Every row comes from one small tree of marks. The marks that hang from a mark follow it in brackets, in the order of their numbers. Every link used is in the known rows. Which tree was each row made from?
In the rows, 128 means zero.
Known rows
Q_57[Q_878]: [103, 115, 139, 134, 130, 124, 134, 113, 138, 131, 123, 147, 136, 123, 132, 120, 130, 134, 115, 135, 120, 126, 144, 137, 113, 120, 120, 119, 120, 135, 124, 122, 148, 123, 125, 133, 122, 125, 130, 144, 143, 117, 131, 129, 133, 151, 120]
Q_641[Q_906[Q_441]]: [116, 141, 128, 151, 137, 104, 138, 102, 108, 117, 134, 143, 145, 91, 136, 114, 101, 121, 156, 142, 155, 142, 142, 121, 128, 138, 109, 137, 122, 141, 125, 149, 119, 124, 99, 140, 144, 139, 160, 143, 120, 141, 150, 144, 126, 119, 99]
Q_441[Q_878 Q_906[Q_57 Q_761]]: [116, 120, 137, 147, 159, 120, 111, 137, 128, 147, 164, 103, 163, 118, 140, 95, 147, 158, 149, 132, 106, 175, 131, 144, 105, 142, 100, 165, 96, 159, 123, 133, 149, 121, 85, 127, 128, 138, 135, 153, 136, 139, 143, 139, 138, 137, 69]
Q_441[Q_878[Q_57] Q_906]: [108, 140, 181, 164, 147, 132, 118, 143, 145, 163, 157, 110, 171, 125, 136, 104, 154, 147, 153, 140, 97, 168, 138, 143, 93, 131, 112, 146, 89, 135, 140, 110, 119, 116, 97, 135, 134, 124, 160, 145, 136, 138, 128, 138, 129, 124, 112]
Q_761[Q_878[Q_57 Q_441]]: [109, 122, 184, 158, 116, 164, 124, 126, 113, 163, 148, 136, 150, 122, 157, 98, 133, 130, 178, 115, 105, 158, 151, 126, 110, 124, 137, 132, 93, 117, 126, 125, 101, 100, 98, 144, 133, 99, 169, 108, 130, 150, 94, 150, 112, 118, 149]
Q_641[Q_878[Q_57 Q_441] Q_906]: [96, 116, 212, 156, 133, 132, 150, 93, 104, 131, 140, 144, 162, 102, 151, 119, 128, 124, 181, 142, 114, 146, 138, 128, 116, 145, 122, 147, 95, 121, 135, 140, 88, 109, 95, 126, 148, 129, 196, 128, 121, 156, 100, 167, 109, 115, 132]
Q_641[Q_878 Q_906[Q_57 Q_441 Q_761]]: [105, 106, 147, 134, 139, 111, 140, 82, 83, 108, 149, 141, 147, 93, 150, 107, 105, 148, 167, 132, 128, 162, 138, 119, 131, 154, 90, 165, 110, 161, 118, 167, 123, 118, 79, 122, 141, 155, 167, 141, 128, 151, 131, 164, 125, 144, 61]
Q_906[Q_57 Q_441]: [138, 118, 82, 152, 131, 125, 140, 118, 105, 129, 142, 135, 122, 101, 124, 126, 122, 168, 148, 110, 141, 170, 140, 117, 134, 132, 96, 151, 106, 157, 109, 158, 100, 114, 102, 123, 147, 138, 151, 133, 140, 130, 156, 135, 136, 145, 91]
Q_441[Q_906[Q_57]]: [124, 131, 127, 154, 146, 115, 131, 134, 142, 137, 163, 112, 144, 132, 117, 114, 131, 142, 131, 123, 113, 161, 124, 131, 108, 125, 95, 148, 112, 143, 144, 137, 132, 123, 110, 131, 137, 137, 137, 140, 135, 134, 150, 134, 133, 126, 109]
Q_761[Q_878[Q_441[Q_906[Q_57]]]]: [103, 125, 165, 165, 138, 142, 114, 135, 116, 172, 149, 130, 153, 120, 152, 101, 133, 131, 156, 125, 105, 163, 136, 128, 104, 120, 116, 138, 93, 123, 141, 134, 131, 102, 87, 136, 134, 114, 159, 119, 137, 150, 123, 144, 114, 120, 125]
Q_878[Q_57[Q_906]]: [136, 132, 151, 148, 131, 143, 158, 109, 151, 131, 164, 117, 143, 129, 133, 115, 123, 146, 174, 111, 118, 155, 160, 135, 104, 124, 114, 135, 122, 127, 140, 131, 110, 121, 128, 141, 147, 112, 147, 141, 119, 137, 132, 140, 112, 117, 134]
Q_878[Q_57[Q_906[Q_761]]]: [139, 127, 142, 134, 127, 150, 153, 100, 143, 117, 173, 108, 147, 126, 146, 98, 117, 145, 185, 102, 119, 161, 168, 139, 112, 139, 119, 145, 127, 138, 130, 139, 121, 125, 122, 149, 144, 110, 137, 141, 116, 143, 128, 145, 108, 116, 118]
Q_641[Q_906]: [113, 134, 154, 139, 143, 103, 140, 110, 129, 116, 138, 138, 146, 109, 128, 116, 104, 111, 149, 145, 138, 128, 126, 124, 118, 131, 113, 134, 130, 135, 131, 138, 132, 130, 119, 135, 134, 137, 147, 144, 114, 134, 137, 144, 134, 116, 122]
Q_761[Q_878[Q_57 Q_441[Q_906]]]: [103, 133, 193, 170, 124, 157, 121, 131, 124, 167, 157, 125, 163, 125, 156, 89, 134, 125, 175, 122, 98, 166, 152, 130, 99, 125, 128, 136, 89, 116, 141, 122, 111, 99, 88, 150, 138, 99, 173, 114, 133, 157, 105, 151, 105, 109, 143]
Q_906[Q_761]: [133, 119, 115, 108, 122, 134, 121, 115, 117, 103, 142, 113, 134, 125, 145, 101, 120, 127, 144, 116, 131, 137, 141, 132, 138, 148, 137, 142, 140, 143, 112, 140, 145, 133, 117, 139, 125, 127, 112, 129, 124, 138, 120, 133, 124, 125, 102]
Q_878[Q_57]: [131, 124, 153, 139, 116, 144, 144, 123, 139, 124, 150, 122, 136, 133, 127, 116, 127, 141, 158, 114, 115, 149, 145, 128, 120, 130, 126, 137, 115, 131, 123, 124, 95, 121, 131, 139, 136, 118, 147, 125, 124, 132, 111, 140, 129, 123, 141]
Q_441[Q_878]: [117, 124, 150, 138, 147, 126, 114, 143, 124, 158, 121, 132, 145, 116, 139, 130, 153, 145, 134, 147, 117, 136, 125, 137, 117, 130, 126, 133, 105, 134, 119, 116, 131, 121, 110, 115, 124, 131, 139, 139, 132, 126, 126, 127, 136, 141, 113]

Which tree is each row?
[115, 124, 140, 140, 141, 128, 116, 128, 127, 139, 176, 108, 152, 133, 142, 81, 120, 140, 148, 115, 101, 173, 133, 131, 106, 133, 98, 155, 110, 152, 135, 142, 154, 120, 92, 142, 127, 129, 131, 135, 135, 142, 132, 145, 129, 126, 88]
Q_441[Q_906[Q_57 Q_761[Q_878]]]
[96, 114, 188, 115, 137, 112, 130, 90, 102, 109, 138, 138, 153, 113, 153, 107, 110, 117, 152, 146, 116, 129, 127, 126, 125, 151, 116, 147, 127, 140, 131, 144, 144, 130, 100, 126, 127, 146, 148, 137, 120, 149, 110, 158, 121, 131, 91]
Q_641[Q_878 Q_906[Q_761]]
[144, 136, 91, 137, 136, 135, 140, 91, 114, 117, 148, 114, 138, 101, 158, 106, 110, 143, 165, 114, 149, 157, 174, 138, 124, 144, 117, 143, 139, 144, 129, 156, 147, 129, 98, 142, 144, 122, 129, 149, 123, 149, 162, 131, 94, 122, 78]
Q_57[Q_906[Q_441 Q_761]]
[118, 111, 179, 143, 128, 160, 148, 92, 109, 133, 146, 120, 153, 115, 165, 120, 144, 146, 180, 118, 107, 156, 161, 141, 117, 147, 132, 146, 105, 118, 139, 142, 108, 112, 96, 126, 146, 117, 167, 127, 128, 163, 108, 152, 85, 123, 120]
Q_641[Q_878[Q_57[Q_906[Q_761]] Q_441]]
[114, 97, 122, 154, 139, 130, 147, 113, 127, 135, 142, 145, 136, 109, 128, 128, 139, 157, 145, 118, 125, 156, 141, 133, 117, 124, 107, 141, 102, 146, 114, 146, 117, 107, 111, 124, 137, 127, 151, 140, 140, 124, 138, 138, 134, 149, 114]
Q_906[Q_57[Q_878[Q_441]]]
[119, 89, 112, 122, 134, 127, 140, 103, 125, 106, 160, 130, 136, 118, 136, 101, 121, 159, 146, 108, 118, 160, 146, 136, 122, 138, 105, 155, 120, 168, 101, 152, 146, 120, 112, 134, 126, 130, 121, 147, 136, 122, 131, 142, 145, 157, 83]
Q_906[Q_57[Q_878] Q_761]
[130, 136, 116, 140, 136, 142, 129, 96, 110, 138, 154, 120, 145, 106, 169, 95, 103, 143, 170, 113, 132, 162, 176, 132, 113, 137, 112, 136, 128, 140, 134, 150, 159, 121, 87, 146, 139, 116, 134, 143, 128, 154, 151, 136, 96, 125, 79]
Q_57[Q_906[Q_441 Q_761[Q_878]]]
[127, 124, 118, 137, 141, 120, 126, 123, 133, 114, 172, 102, 149, 128, 129, 95, 125, 142, 144, 115, 116, 168, 134, 135, 117, 141, 102, 160, 121, 153, 132, 146, 143, 128, 102, 140, 133, 135, 124, 140, 133, 139, 144, 138, 130, 122, 85]
Q_441[Q_906[Q_57 Q_761]]
[116, 114, 159, 132, 112, 164, 118, 114, 106, 130, 157, 119, 150, 120, 168, 76, 124, 127, 183, 109, 115, 161, 157, 131, 124, 144, 144, 147, 110, 134, 109, 139, 124, 110, 94, 151, 130, 102, 146, 114, 124, 156, 93, 151, 109, 114, 120]
Q_906[Q_761[Q_878[Q_57 Q_441]]]
[129, 125, 103, 131, 129, 135, 110, 116, 90, 124, 130, 120, 143, 93, 163, 103, 134, 153, 156, 127, 142, 161, 159, 135, 139, 156, 133, 152, 111, 157, 97, 145, 131, 123, 79, 134, 133, 131, 139, 138, 135, 147, 137, 133, 121, 139, 64]
Q_906[Q_441[Q_878] Q_761]
[111, 119, 137, 163, 151, 135, 155, 90, 140, 151, 135, 141, 154, 101, 153, 129, 135, 138, 154, 132, 133, 142, 171, 152, 97, 120, 120, 118, 119, 121, 145, 139, 152, 112, 108, 133, 143, 110, 147, 158, 132, 141, 153, 129, 94, 131, 116]
Q_57[Q_878[Q_441] Q_906]
[123, 97, 129, 133, 130, 149, 122, 118, 101, 134, 164, 124, 140, 114, 157, 88, 126, 149, 177, 102, 114, 171, 141, 126, 124, 138, 118, 159, 107, 153, 105, 156, 131, 108, 90, 134, 131, 120, 138, 120, 129, 146, 114, 151, 123, 132, 98]
Q_906[Q_57 Q_761[Q_878[Q_441]]]
[104, 121, 170, 138, 132, 140, 118, 108, 101, 133, 126, 118, 153, 117, 157, 120, 151, 127, 139, 136, 109, 144, 135, 140, 126, 148, 137, 143, 108, 119, 146, 137, 130, 115, 87, 122, 134, 130, 156, 123, 138, 162, 115, 141, 93, 122, 107]
Q_641[Q_878[Q_441[Q_906[Q_761]]]]
[110, 115, 125, 141, 142, 120, 130, 113, 139, 120, 168, 113, 153, 126, 132, 91, 123, 146, 137, 119, 110, 166, 143, 142, 106, 137, 99, 155, 116, 159, 129, 143, 157, 122, 99, 143, 130, 131, 127, 150, 140, 135, 145, 138, 133, 138, 81]
Q_441[Q_906[Q_57[Q_878] Q_761]]
[126, 127, 141, 136, 143, 148, 131, 101, 121, 144, 155, 116, 151, 116, 171, 99, 117, 130, 175, 115, 124, 152, 165, 140, 108, 135, 128, 133, 130, 127, 140, 144, 162, 121, 99, 142, 136, 110, 131, 138, 120, 154, 134, 139, 92, 115, 105]
Q_57[Q_906[Q_761[Q_878[Q_441]]]]
[129, 110, 101, 136, 122, 142, 121, 112, 87, 129, 160, 128, 134, 105, 155, 87, 109, 165, 169, 98, 125, 183, 157, 117, 131, 141, 100, 161, 106, 169, 99, 165, 129, 109, 76, 137, 134, 129, 141, 126, 139, 143, 135, 149, 130, 147, 66]
Q_906[Q_57 Q_441 Q_761[Q_878]]
[103, 108, 148, 161, 152, 105, 153, 100, 128, 126, 150, 153, 152, 94, 129, 114, 115, 133, 162, 137, 136, 151, 135, 129, 109, 127, 95, 143, 109, 150, 120, 154, 124, 114, 104, 130, 141, 137, 163, 151, 125, 129, 143, 152, 139, 133, 110]
Q_641[Q_906[Q_57[Q_878[Q_441]]]]
[97, 122, 146, 162, 139, 129, 132, 109, 134, 143, 129, 137, 156, 109, 143, 115, 145, 126, 130, 138, 125, 143, 152, 147, 106, 127, 129, 125, 107, 124, 137, 127, 138, 111, 100, 139, 133, 116, 151, 141, 143, 141, 138, 131, 110, 130, 120]
Q_57[Q_878[Q_441[Q_906]]]
[110, 137, 145, 157, 147, 105, 128, 113, 106, 135, 129, 145, 155, 85, 144, 114, 115, 131, 159, 153, 149, 148, 138, 126, 119, 137, 109, 141, 107, 147, 119, 140, 121, 121, 89, 131, 140, 140, 168, 148, 123, 140, 149, 144, 131, 128, 89]
Q_641[Q_906[Q_441[Q_878]]]
[115, 116, 145, 124, 122, 152, 108, 116, 100, 133, 143, 121, 143, 116, 169, 90, 126, 121, 165, 116, 121, 147, 148, 134, 129, 143, 145, 140, 119, 132, 114, 140, 147, 116, 92, 143, 124, 111, 133, 114, 126, 155, 104, 143, 110, 118, 108]
Q_906[Q_761[Q_878[Q_441]]]
[110, 135, 153, 140, 151, 121, 102, 137, 129, 144, 146, 103, 168, 119, 152, 94, 148, 137, 142, 145, 111, 157, 137, 148, 107, 145, 123, 148, 107, 145, 133, 120, 157, 126, 86, 133, 123, 130, 131, 147, 134, 146, 137, 133, 125, 125, 81]
Q_441[Q_878 Q_906[Q_761]]
[117, 115, 181, 125, 128, 149, 144, 96, 121, 127, 150, 121, 144, 133, 151, 118, 130, 149, 163, 119, 95, 148, 152, 136, 112, 140, 115, 143, 114, 127, 142, 135, 125, 121, 113, 126, 138, 125, 150, 133, 128, 147, 109, 151, 104, 135, 112]
Q_641[Q_878[Q_57[Q_906[Q_761]]]]
[102, 96, 173, 139, 146, 120, 143, 86, 88, 115, 149, 137, 155, 93, 156, 111, 124, 135, 177, 132, 122, 156, 127, 128, 128, 153, 109, 165, 106, 146, 121, 166, 121, 113, 82, 118, 142, 145, 170, 135, 121, 158, 115, 167, 116, 128, 89]
Q_641[Q_878[Q_441] Q_906[Q_57 Q_761]]
[109, 130, 155, 145, 122, 127, 129, 96, 99, 115, 161, 135, 157, 97, 160, 73, 86, 125, 189, 125, 137, 163, 162, 120, 119, 147, 113, 151, 115, 154, 112, 151, 125, 118, 82, 160, 139, 125, 163, 135, 118, 151, 124, 161, 122, 114, 89]
Q_641[Q_906[Q_441 Q_761[Q_878[Q_57]]]]
[116, 124, 172, 143, 128, 147, 150, 98, 114, 140, 139, 132, 142, 122, 147, 131, 131, 157, 158, 123, 106, 153, 157, 128, 113, 134, 108, 137, 104, 125, 145, 135, 108, 113, 108, 123, 145, 128, 167, 134, 135, 147, 122, 146, 104, 139, 112]
Q_641[Q_878[Q_57[Q_906[Q_441]]]]
